Each row comes from the steps of one path. Every step used is in the known rows, and no mark comes twice. Write the path behind each row, first mark first.
Known rows
D > W > G > Z > Y > L > X: [ 0.44 -1.02  1.58 -2.82  0.39  1.10 -0.56 -2.41  0.12  1.36  1.13  3.20
  0.75 -1.56  2.28 -2.05 -2.30 -0.53 -1.94  1.02 -3.67 -5.49]
L > Y > W > D: [ 1.75  3.75 -0.26 -3.70  3.83  0.38  0.52 -1.97 -0.51 -0.05  4.92  1.01
  1.83 -1.66  0.31 -0.22  0.69 -1.10 -2.55  0.58 -1.77  1.68]
D > W > Y > L > G: [ 1.07 -1.87  2.23 -1.26 -0.26  2.13 -0.48 -0.72  5.40 -1.72  1.67  3.10
 -2.42 -0.51 -0.15 -0.30  0.28 -1.11  0.37 -2.48 -2.78  1.23]
W > X > Z > Y: [ 3.18 -3.12 -2.26 -6.36  0.58 -1.86  0.39  1.31 -3.59  0.01  2.34  0.24
  1.89 -1.96  1.92 -2.32 -1.25 -0.25 -0.53  2.07 -2.75 -4.97]
G > Z: [-0.57  1.08  2.09 -2.19  0.26  0.00  0.39  1.94 -1.26  3.03 -2.64  1.81
  0.65  0.49 -1.15 -0.87 -1.78 -0.83  0.75  1.31  0.59 -4.26]
L > Y > Z: [-1.16 -2.03 -0.06 -3.05  1.31  2.06 -1.93  0.75  1.48  1.49  1.85  3.64
  2.79 -3.11 -0.71 -0.14  0.64  0.93  0.44  1.73 -1.52 -2.48]
L > X: [-1.83  2.23 -0.12  0.17 -0.53  1.97 -0.43 -2.91 -1.00  2.11 -1.85  1.42
  1.11  0.82  1.87  0.86 -1.31 -1.62 -1.09  0.44 -1.87 -5.42]
G > Z > Y > L > X > W: [ 0.05 -2.58  2.27 -5.32  1.98  0.06 -2.15  0.10  0.54  2.21  1.68  3.01
  0.03 -1.23 -0.46  0.27  1.78 -1.17  0.21  1.64 -1.37 -6.46]
D > W > Y > L: [ 3.47 -2.32  3.08 -2.98  1.79 -1.68 -0.41 -1.23  3.12 -2.79  1.67  1.44
 -0.79 -5.00  1.13 -0.96  1.35  0.81 -0.65  0.06 -2.59 -0.78]
U > W: [-2.00 -2.10  1.33  1.18  3.17  1.11  0.25  0.35  1.07  1.33  0.35 -1.05
  0.58  2.01 -0.54  0.80 -0.15 -3.49 -1.24  2.46  0.10  3.49]
L > X > Z: [ 1.51 -0.39 -0.30 -4.67 -0.48 -1.16 -3.06 -0.47 -2.98  3.09 -3.33  0.54
  2.98  1.34  2.03  0.74 -2.13  0.03 -1.83 -0.35 -0.79 -8.65]
G > Z > Y > L > X > W > D: [ 1.47  1.54  0.56 -5.46  3.22  0.43 -0.09 -1.80  0.01  0.83  3.54  2.53
  2.18 -2.36 -1.29 -1.24  2.00 -1.05 -2.90  0.56 -2.59 -5.06]
L > G > Z > Y > W > X: [ 1.63  1.76 -2.05 -1.46  0.05  0.33  2.37 -1.17 -2.60  1.05  3.35  1.29
 -0.21 -2.08  2.15 -2.14  0.25 -0.10  1.71  2.67 -2.28  0.32]
Y > Z: [-0.79 -1.71 -0.98 -1.12  0.69  0.72 -0.89  0.11  0.19  1.38 -0.17  3.42
  2.44 -2.37 -0.53 -1.79  1.34  2.65 -0.09  1.22 -0.12  0.42]
D > W: [ 0.16 -2.01  1.44 -0.98  3.39  1.07 -0.30  1.78  0.73  4.53  1.38  2.87
 -2.11  2.31  1.48  0.97 -0.49 -0.82 -1.21  1.18  0.61  0.35]
Z > Y: [ 0.55 -3.07 -1.09 -4.13  1.68 -0.17  1.72  1.34 -1.27 -1.13  3.13  1.01
 -0.03 -0.98  0.88 -1.94 -1.31 -1.70 -0.18  2.15 -2.30 -0.41]
Z > Y > L: [ 2.73 -3.90  1.37 -3.74  0.60 -0.72 -0.09 -0.11  0.76 -4.16  3.06  0.60
  0.26 -4.52  0.95 -4.10  0.60  1.97  0.13 -0.29 -2.66 -0.59]
U > W > G > Z > Y > L > X: [-0.26 -1.05  1.68 -2.17  0.29  1.28 -0.32 -2.92  0.33  0.20  0.85  2.06
  1.84 -1.63  1.54 -2.11 -2.18 -1.51 -1.93  1.50 -3.89 -4.48]
Z > Y > L > X > W: [ 0.10 -3.00  1.57 -4.64  1.94  0.01 -2.30 -0.59  0.93  1.35  2.65  2.26
 -0.20 -1.49 -0.12  0.70  2.46 -0.92 -0.08  1.19 -1.54 -4.99]
G > Z > Y: [ 0.30 -2.38  0.42 -5.75  1.78 -0.25  1.97  2.61 -2.18  0.97  1.36  2.45
  0.49 -0.55  0.02 -2.56 -2.48 -2.12  0.40  3.03 -1.88 -3.28]
X > W: [ 0.02 -2.56  0.96 -2.79  1.96 -0.78 -2.07  1.49  1.44  1.83  2.43  0.99
 -1.09  0.19 -1.97  2.08  3.09 -0.78  0.47  1.04  1.00 -1.05]
L > Y > W > X > Z: [ 3.92 -0.05 -1.24 -5.07 -0.12 -2.37 -2.21  0.26 -3.54  2.20  0.71 -0.81
  2.52 -1.51  2.34  0.31 -0.30  1.35  0.04  1.12 -0.94 -5.50]
D > W > Y: [ 1.65 -0.58  1.69 -3.22  3.31 -1.46  1.31 -0.29  2.10  0.61  1.04  2.38
 -1.55 -1.70  0.91  2.45 -0.29 -3.26 -1.27  2.68 -2.11 -0.91]
Y > W > G: [ 1.70 -0.19 -0.61  0.59 -0.57 -2.62  0.18 -1.97  1.54 -0.81  4.38  0.13
 -0.63  0.10 -0.14 -0.36 -1.78  0.57 -2.50  1.08 -0.20  8.72]
X > W > G: [ 1.31 -2.31  0.11 -0.14 -0.83 -2.24 -1.24 -0.59  3.67 -0.24  4.87  0.10
 -1.01 -0.09 -2.72  1.01  0.14 -0.19 -2.26  0.77 -0.18  4.40]
U > W > X > Z > Y > L: [ 3.87 -4.74  1.04 -5.04  0.86 -1.49 -0.94  0.09 -0.54 -2.77  2.63 -0.47
  1.82 -4.48  1.53 -4.01  0.59  1.65 -0.36  0.55 -2.97 -2.54]
L > G > Z > Y > W > D: [ 1.65  2.65 -0.66 -4.84  3.78  0.53  2.12 -1.16 -1.26  0.44  4.30  2.68
  1.17 -0.36  0.10 -2.38 -0.23 -1.47 -2.53  0.78 -1.93  2.37]

Which path is each row?
[ 0.56 -3.08  0.98 -1.75 -1.09  2.65 -0.34  0.20  3.78 -2.62  2.69  2.46
 -1.81 -0.17 -0.33 -2.40 -0.32 -0.23  0.96 -2.80 -2.84  1.43] -> Z > Y > L > G
[ 0.31  0.09  0.92 -3.75  3.05  0.02 -0.90  0.24 -0.46  1.23  3.76  1.12
 -0.45 -0.30  1.68  1.55 -0.51 -1.54  0.77  2.20 -0.42  2.24] -> L > Y > W
[ 2.11 -3.43  0.61 -3.04 -0.74  2.38 -0.87  0.55  2.84 -0.50  2.78  2.80
 -1.48 -0.03  0.99 -2.33 -0.18  0.25  0.61 -2.22 -3.02 -0.92] -> D > W > X > Z > Y > L > G
[ 0.70  0.87  1.54 -1.71 -0.12 -1.83  0.44  0.47 -0.22  2.44  0.67  1.97
  0.16  0.61 -1.24 -1.21 -2.97 -0.34 -0.85  2.01  0.48  1.71] -> Y > W > G > Z
[ 2.13 -1.77 -1.25 -1.33  0.38 -2.70  0.91 -1.34  0.88 -1.29  5.91  0.54
 -0.62 -0.46  0.32 -1.46 -2.33 -0.24 -2.68  2.25 -1.31  8.52] -> Z > Y > W > G
[-0.31 -1.76 -0.07 -4.10  2.20 -0.68 -0.94 -1.34  1.55  1.21  0.54  4.75
  2.15 -4.38 -0.98  0.61  2.37 -0.04 -0.65  3.24 -2.07 -2.82] -> L > X > W > Y > Z
[ 2.60 -3.95 -1.74 -6.04  1.57 -1.39  0.46  1.32 -3.28  0.42  2.35  0.00
  2.10 -1.21  1.74 -1.92 -1.24 -1.54 -0.95  2.97 -2.75 -3.66] -> U > W > X > Z > Y
[-0.55 -0.48  3.85 -2.38  0.41  1.51  0.04  1.13  2.74  1.11 -1.64  3.05
 -0.38  0.43 -1.77 -1.00 -1.55 -2.55  1.02  0.21 -1.45 -2.17] -> U > W > Y > L > G > Z
[ 1.43 -3.60  0.57 -2.25 -0.76  2.41 -0.67 -0.14  2.90 -1.53  2.57  1.56
 -0.58 -0.22  0.20 -2.34 -0.17 -0.77  0.50 -1.79 -3.26  0.15] -> U > W > X > Z > Y > L > G
[ 0.56 -0.33  2.80 -2.57 -0.66 -1.16 -1.14  0.14  1.52  2.46  0.53  2.34
  0.56 -0.55 -2.19 -0.81 -1.41 -0.35 -1.03  1.25 -0.58 -3.23] -> Y > L > X > W > G > Z
[ 2.71 -1.28  0.78 -5.08 -0.66 -1.43 -3.68 -0.86 -2.17  1.48 -2.88  0.40
  3.18 -0.50  2.23 -0.48 -1.36  1.54 -1.61 -1.23 -1.31 -8.74] -> Y > L > X > Z
[ 0.44 -0.27  2.26 -1.49  0.33 -0.71  0.21  1.66  0.91  4.10  0.20  2.94
 -0.43  1.54 -1.38 -0.73 -3.15 -0.85 -1.73  1.84  0.28 -0.47] -> D > W > G > Z
[ 3.23  1.68 -1.49 -5.99  4.26 -1.44  1.07 -1.38 -2.81 -0.18  4.48  1.19
  2.44 -1.27  0.92 -2.18  0.26 -0.16 -3.29  1.05 -1.64  1.75] -> X > Z > Y > W > D
[ 2.98 -4.41  2.33 -5.18  0.60 -1.76 -0.59  0.75  1.45 -2.57  3.73  1.59
  0.24 -4.28 -0.72 -3.88  0.13  1.48 -0.01  0.74 -2.40 -1.09] -> X > W > G > Z > Y > L
[ 2.48 -1.85  1.43 -5.55  0.74 -1.80 -3.15 -1.39 -1.32  1.12 -2.51  0.30
  3.39 -0.94  1.85  0.35 -1.39 -0.61 -2.30  0.22 -2.11 -7.74] -> U > W > Y > L > X > Z
[ 4.05 -4.98  1.27 -6.03  0.50 -2.01 -1.40  0.74 -0.32 -3.42  2.15  0.31
  1.49 -4.11  1.25 -3.95 -0.01  2.48 -0.25 -0.72 -2.44 -2.95] -> X > Z > Y > L
[ 1.63  1.33 -1.24  1.46  0.33  1.05  1.17 -1.04 -0.98  2.95  2.35  0.77
 -0.80 -1.58  2.35 -0.25  1.22  0.71  0.23  1.66 -1.36 -2.24] -> D > W > X
[ 0.98 -3.22  0.43 -5.10  1.80 -0.68  1.86  2.40 -0.58  1.73  3.37  3.15
 -0.43  0.12 -0.06 -2.47 -3.57 -2.28 -1.36  3.38 -2.07 -0.87] -> D > W > G > Z > Y
[ 0.88 -3.47  0.43 -5.75  1.43 -1.47  1.26  2.37 -0.42  0.92  3.64  2.36
 -0.07 -0.55 -1.32 -2.02 -2.33 -2.22 -0.75  3.40 -1.83 -1.09] -> X > W > G > Z > Y
[ 2.48 -3.37  2.33 -4.80  0.71 -0.83 -0.03  0.92  0.05 -2.67  1.88  1.53
  0.56 -4.16  0.41 -4.47 -0.22  1.73  0.66  0.32 -2.39 -2.74] -> G > Z > Y > L
[ 3.24 -3.84 -1.74 -6.75  1.62 -1.45  0.32  1.95 -3.44  1.40  2.78  1.21
  1.15 -1.06  2.45 -1.90 -1.39 -0.49 -0.86  2.54 -2.52 -4.97] -> D > W > X > Z > Y
[ 2.34 -1.67 -1.34 -3.18  0.09 -2.89 -0.12 -1.77 -0.29 -0.05  4.74  0.95
  0.53  0.13  1.27 -1.08 -3.17 -0.43 -3.30  2.02 -1.86  5.19] -> L > X > Z > Y > W > G
[ 0.02 -0.17  1.38 -3.24  0.03  1.37 -0.37 -2.44 -0.94  0.25 -0.41  2.54
  1.54 -2.28  2.26 -2.32 -1.44 -0.38 -0.67  0.59 -3.59 -7.29] -> G > Z > Y > L > X
[ 2.91 -4.28  2.57 -4.59  1.10 -0.98 -0.05  0.83  1.31 -1.74  3.41  2.26
 -0.12 -3.54  0.39 -4.30 -1.06  1.53 -0.72  0.69 -2.48 -0.74] -> D > W > G > Z > Y > L
[-0.34 -0.05  3.18 -1.88 -1.04  1.95 -0.58  1.56  1.79  1.62 -1.77  3.29
 -0.64  0.83 -1.58 -1.99 -1.57 -0.38  1.60 -1.33 -0.58 -3.09] -> Y > L > G > Z
[ 2.26  1.47 -2.84 -1.12  0.43 -0.68  2.40 -1.86 -3.28  0.12  4.14  0.00
  0.15 -3.35  2.98 -1.91  1.17  0.79  1.18  2.97 -2.11  0.91] -> Z > Y > W > X
[ 3.08 -1.04  1.07 -5.96 -0.44 -2.07 -3.28 -1.37 -1.69  0.65 -2.74  0.60
  3.14 -1.72  2.13  0.04 -1.24  0.60 -1.74 -0.59 -2.14 -9.12] -> W > Y > L > X > Z
[ 1.21 -1.73  0.62 -0.44 -1.24 -1.58 -2.03 -2.37  3.70 -0.33  4.31  0.64
 -0.24 -0.95 -1.62  0.53  0.18  0.18 -2.57  0.35 -1.54  1.65] -> Y > L > X > W > G
[ 0.61  1.27  1.50 -1.50 -0.38  0.47 -0.68 -4.45  0.97 -1.43 -0.93  1.47
  1.39 -3.61  2.06 -0.22 -0.22 -0.67 -1.03  0.08 -3.95 -6.11] -> W > Y > L > X
[ 0.37 -0.57  2.08 -2.34 -0.38 -1.74 -0.59  1.53  1.19  2.83  0.76  2.03
 -0.02  0.53 -3.01 -0.11 -1.56 -0.88 -0.77  1.89  0.50 -1.18] -> X > W > G > Z
[ 4.05  0.03 -1.60 -4.10 -0.37 -2.85 -1.70 -0.06 -4.03  2.06 -0.28 -0.76
  2.33 -1.14  2.39 -0.55  0.07  2.17 -0.10  0.76 -0.21 -4.07] -> Y > W > X > Z
[ 2.22  2.37 -1.41 -4.43  4.25 -0.73  2.14 -2.00 -2.06 -0.58  5.11  1.48
  1.58 -1.56  0.74 -2.18  0.63 -0.52 -3.05  1.20 -1.80  3.41] -> Z > Y > W > D
[ 1.92  3.89 -1.05 -2.23  3.50 -0.57  1.34 -2.57 -1.39 -0.19  3.53  0.93
  1.67 -1.19  0.35 -1.37  1.24  0.28 -2.87  0.22 -0.69  3.60] -> Y > W > D
[-1.45  0.89  2.14 -1.53 -0.83  2.31  0.19  2.02  1.19  3.17 -2.24  3.34
 -0.80  2.64 -1.75 -0.66 -2.21 -1.90  1.32 -0.40 -0.05 -3.00] -> L > G > Z
[ 2.95 -3.71  1.97 -4.15 -0.10 -1.31  0.16  0.21  0.92 -3.09  3.00  1.29
  0.47 -4.24 -0.12 -4.59 -0.84  1.70 -0.32  0.37 -2.75 -0.99] -> W > G > Z > Y > L
[ 0.76 -1.30  0.38 -5.62  3.80 -1.38  1.43  1.41 -3.26  1.66  2.83  2.69
 -0.44 -0.11  1.77 -1.88 -1.56 -1.14  0.60  3.79 -0.22  2.81] -> G > Z > Y > W
[-0.70 -2.35  0.08 -2.04  2.92 -0.31  0.31 -0.94  1.74  0.12  0.02  3.45
  2.64 -3.66 -0.97 -0.07  1.35 -1.00 -1.11  3.76 -1.78  1.46] -> U > W > Y > Z
